Each row comes from the steps of one path. Every step used is in the known rows, and no mark comes twice. Write the path behind each row, first mark first.
Known rows:
fuvi > ruku > popi > videp > ruruf > midu: -4,-16,11,24,-9,2,0,32,-22,-6,19,44,13,-31,2,12,22,16,-3,22,-3,-5,-3,-15,-8
fuvi > ruku: -40,-18,6,6,6,25,9,-2,-15,-11,13,28,5,50,2,22,2,-18,-32,33,-15,45,-2,20,-29
fuvi > ruku > popi: -57,-36,11,28,-9,14,-15,-1,-30,-9,-3,35,-3,28,-1,27,-1,-5,-20,12,-14,11,-14,35,-23
fuvi > midu > popi: -53,-5,-37,-13,16,0,-31,-39,-20,2,12,-21,2,-18,-4,-30,-22,-16,17,-1,-24,19,-7,40,-21
midu > popi > ruku: 5,14,-73,-7,28,1,-52,-11,37,-38,-45,-53,-17,26,-17,-21,-20,-43,-2,-10,14,-44,-36,63,4
ruku > midu > popi: -26,-4,-38,-6,-16,-26,-14,-39,18,-1,-3,-19,-8,0,4,-16,-22,-16,25,-21,-15,-16,-20,14,-7
midu > popi > videp: -14,48,-47,-1,38,37,-29,9,24,-12,-18,-18,-16,1,-2,-38,1,-59,9,19,17,-12,-36,33,18
ruruf > kasuk > videp > popi > ruku > fuvi > midu: 32,30,76,-37,32,20,-6,-4,24,3,9,18,-10,23,-7,11,2,26,-15,-21,-3,-36,3,-63,21
fuvi > midu: -36,3,9,-1,31,-14,9,-30,-29,17,13,3,7,1,-20,-21,-5,13,10,-2,-22,43,15,11,-22
fuvi > ruku > midu: -36,-37,11,-1,-15,-10,18,-23,-23,-10,28,32,14,28,12,25,-1,8,-11,9,-21,33,5,-13,-35
ruruf > midu: 20,50,-18,17,-5,-22,34,-2,-1,25,9,12,8,-31,-9,-19,16,22,3,-18,-25,18,4,-10,-8
ruruf > kasuk > videp: 2,61,43,-9,1,57,2,29,23,20,18,29,-12,45,-17,6,-3,7,-27,-2,-10,-30,-16,-23,38
fuvi > midu > ruku > popi > videp > ruruf: -25,-32,2,5,9,-23,-4,9,-39,17,-7,3,0,-50,-5,-5,-12,31,26,29,8,30,27,17,6
fuvi > ruku > midu > popi > videp > ruruf > kasuk: 3,-38,-4,-41,-34,23,-11,-3,6,-18,50,7,14,17,18,19,-8,5,-4,21,1,-15,-12,-15,-13
fuvi > midu > ruku > popi > videp > ruruf > kasuk: -3,-29,16,-19,-10,-4,-5,11,-37,26,7,1,-3,-27,-3,2,-15,52,16,19,10,10,23,18,12
ruku > popi > midu > fuvi: 2,-31,-21,27,-41,-1,-3,-3,-30,10,-69,-11,-9,-3,-2,-9,-8,-1,28,-30,5,-27,-3,40,0
fuvi > ruku > midu > popi > videp: -36,-23,-18,-8,-6,11,-8,-16,-21,-20,28,23,14,7,30,7,4,-9,0,24,-7,12,-14,-7,-24
ruku > fuvi > midu > popi > videp > ruruf > kasuk: -5,-10,33,-36,5,-8,-26,-12,10,41,20,-28,-10,-26,22,14,-7,14,9,8,50,-41,-7,38,4
ruruf > kasuk: 23,29,28,-30,-10,44,12,-2,31,20,10,-3,-18,78,-22,8,-12,14,-25,-22,1,-9,-18,28,10
ruruf > midu > ruku > fuvi: 10,12,-10,14,-28,-42,30,6,-21,46,-8,6,-2,-52,42,26,10,42,-3,12,13,21,18,22,-4
kasuk > ruruf > midu > fuvi > ruku: -21,-12,-25,52,-32,0,8,-4,-30,-23,59,0,25,-31,18,-11,18,-8,-11,-30,-43,66,20,-48,3
popi > ruku > midu > fuvi: 47,-8,-32,15,8,-54,-4,-11,-4,-28,-52,-33,7,20,-13,-18,-3,-4,14,-30,10,-43,5,8,-7
midu > fuvi > ruku > popi > videp > ruruf > kasuk: 14,-35,1,17,-46,39,-15,40,-32,-16,-6,5,11,15,16,3,-14,-31,-8,25,6,-34,-1,32,-16

Which path is each row?
32,28,-54,3,-4,-40,-24,-11,12,5,-16,-28,0,-45,19,-7,11,13,6,-25,12,-51,-19,30,-5 -> ruruf > midu > popi > ruku > fuvi
-16,32,-37,29,8,6,-10,-6,12,-23,57,-12,6,-50,2,-35,28,-11,6,-39,-24,44,-11,-52,39 -> kasuk > ruruf > midu > popi > videp
38,7,42,-36,-30,72,15,13,0,-13,8,26,6,36,12,8,-7,-5,-17,2,-26,-7,9,-73,4 -> ruruf > kasuk > videp > popi > midu > fuvi > ruku
45,-25,0,-42,6,2,45,-28,25,-24,-55,-15,-14,17,-10,-5,-13,-11,18,3,-15,77,31,-43,-8 -> videp > popi > midu > ruku
-20,21,-9,39,-2,-15,19,-12,9,-10,55,0,7,-27,-12,-16,26,12,-3,-51,-37,67,10,-59,29 -> kasuk > ruruf > midu
53,-3,-38,-8,-23,-57,-15,14,57,2,-5,-52,1,-53,-11,10,-10,1,14,-8,30,-61,-3,19,6 -> videp > ruruf > midu > popi > ruku > fuvi
42,41,72,-32,28,27,-6,9,46,-3,-9,15,-20,40,-12,17,2,4,-24,-19,5,-49,-8,-56,31 -> ruruf > kasuk > videp > popi > ruku > fuvi
-15,41,21,29,23,3,5,53,48,0,1,15,-3,-26,-35,-3,-9,-39,1,30,-7,-19,8,-49,39 -> kasuk > videp > ruruf
53,21,-10,13,4,2,28,53,-3,-5,16,8,25,-47,-2,-23,24,-18,10,39,13,-1,15,-33,1 -> popi > videp > ruruf > midu > fuvi > ruku
24,8,13,6,51,-45,-13,-5,27,-3,-56,-28,-18,35,-12,24,12,3,-16,-17,57,-48,-12,47,6 -> popi > ruku > fuvi
-40,-16,4,11,20,-14,-5,-2,-63,19,-13,17,0,-37,9,-12,-2,35,20,24,-1,41,18,21,0 -> fuvi > midu > ruku > popi > videp
-27,-14,20,-15,24,-29,-24,-13,6,33,7,-26,-7,-46,21,6,-3,-6,20,16,46,-25,-1,37,-1 -> ruku > fuvi > midu > popi > videp > ruruf
-11,0,-33,28,-1,-30,-30,-20,21,-23,38,-37,0,-42,11,-3,19,9,-1,-57,0,6,-9,-20,30 -> kasuk > ruruf > midu > popi > ruku > fuvi
48,51,51,-32,32,42,1,13,47,-20,-3,18,-15,47,-30,-6,-5,-2,-21,-21,-15,-31,-9,-65,32 -> ruruf > kasuk > videp > popi > ruku
23,-50,-32,-6,-46,26,26,-1,-44,-5,-36,-11,21,23,25,9,-1,-11,5,14,4,21,18,17,-28 -> popi > midu > fuvi > ruku
46,2,21,-38,-24,12,11,22,75,11,17,-30,-11,45,-46,13,-28,1,-12,-3,15,-23,-2,17,16 -> videp > ruruf > kasuk
-49,-42,-27,-8,-30,2,-13,-31,-15,-18,28,13,12,17,25,18,-12,-10,-6,14,-22,13,-13,11,-36 -> fuvi > ruku > midu > popi
-32,-59,2,8,-27,18,-1,-7,-38,-5,-15,28,4,24,11,33,5,22,-7,2,-4,16,-6,19,-19 -> fuvi > ruku > popi > midu
11,-9,18,-3,55,-57,-16,-22,-3,4,-36,-25,-7,9,-6,13,11,27,-4,-17,46,-33,3,39,-7 -> popi > ruku > fuvi > midu
-39,-12,19,31,18,28,-11,18,-33,-13,-2,50,-1,15,1,9,18,-7,-13,24,2,9,-15,11,-8 -> fuvi > ruku > popi > videp
-18,60,42,18,57,17,13,11,36,-24,-16,37,-13,-10,-27,-23,-1,-59,1,8,-43,25,7,-94,22 -> kasuk > videp > popi
20,-30,-33,-25,-24,6,38,3,-9,14,-50,-17,-5,21,12,22,-5,28,9,19,23,50,21,21,10 -> popi > midu > ruku
-47,-12,47,0,26,-39,3,-32,-18,49,-1,-1,-9,-14,17,18,3,17,3,-3,26,8,9,40,-17 -> ruku > fuvi > midu
62,41,28,-25,27,31,20,46,56,7,11,-8,-7,25,-39,-14,10,-4,-2,19,36,-16,-5,-19,39 -> popi > videp > ruruf > kasuk
-2,-10,-17,23,-31,-36,20,-21,-19,6,-20,-11,6,0,11,-22,-15,-22,23,-18,-18,-5,9,4,-22 -> ruku > midu > fuvi
15,5,-36,31,-47,-4,25,10,-52,6,11,17,31,-35,32,-13,9,-4,-4,9,-36,14,17,1,-42 -> ruruf > midu > fuvi > ruku
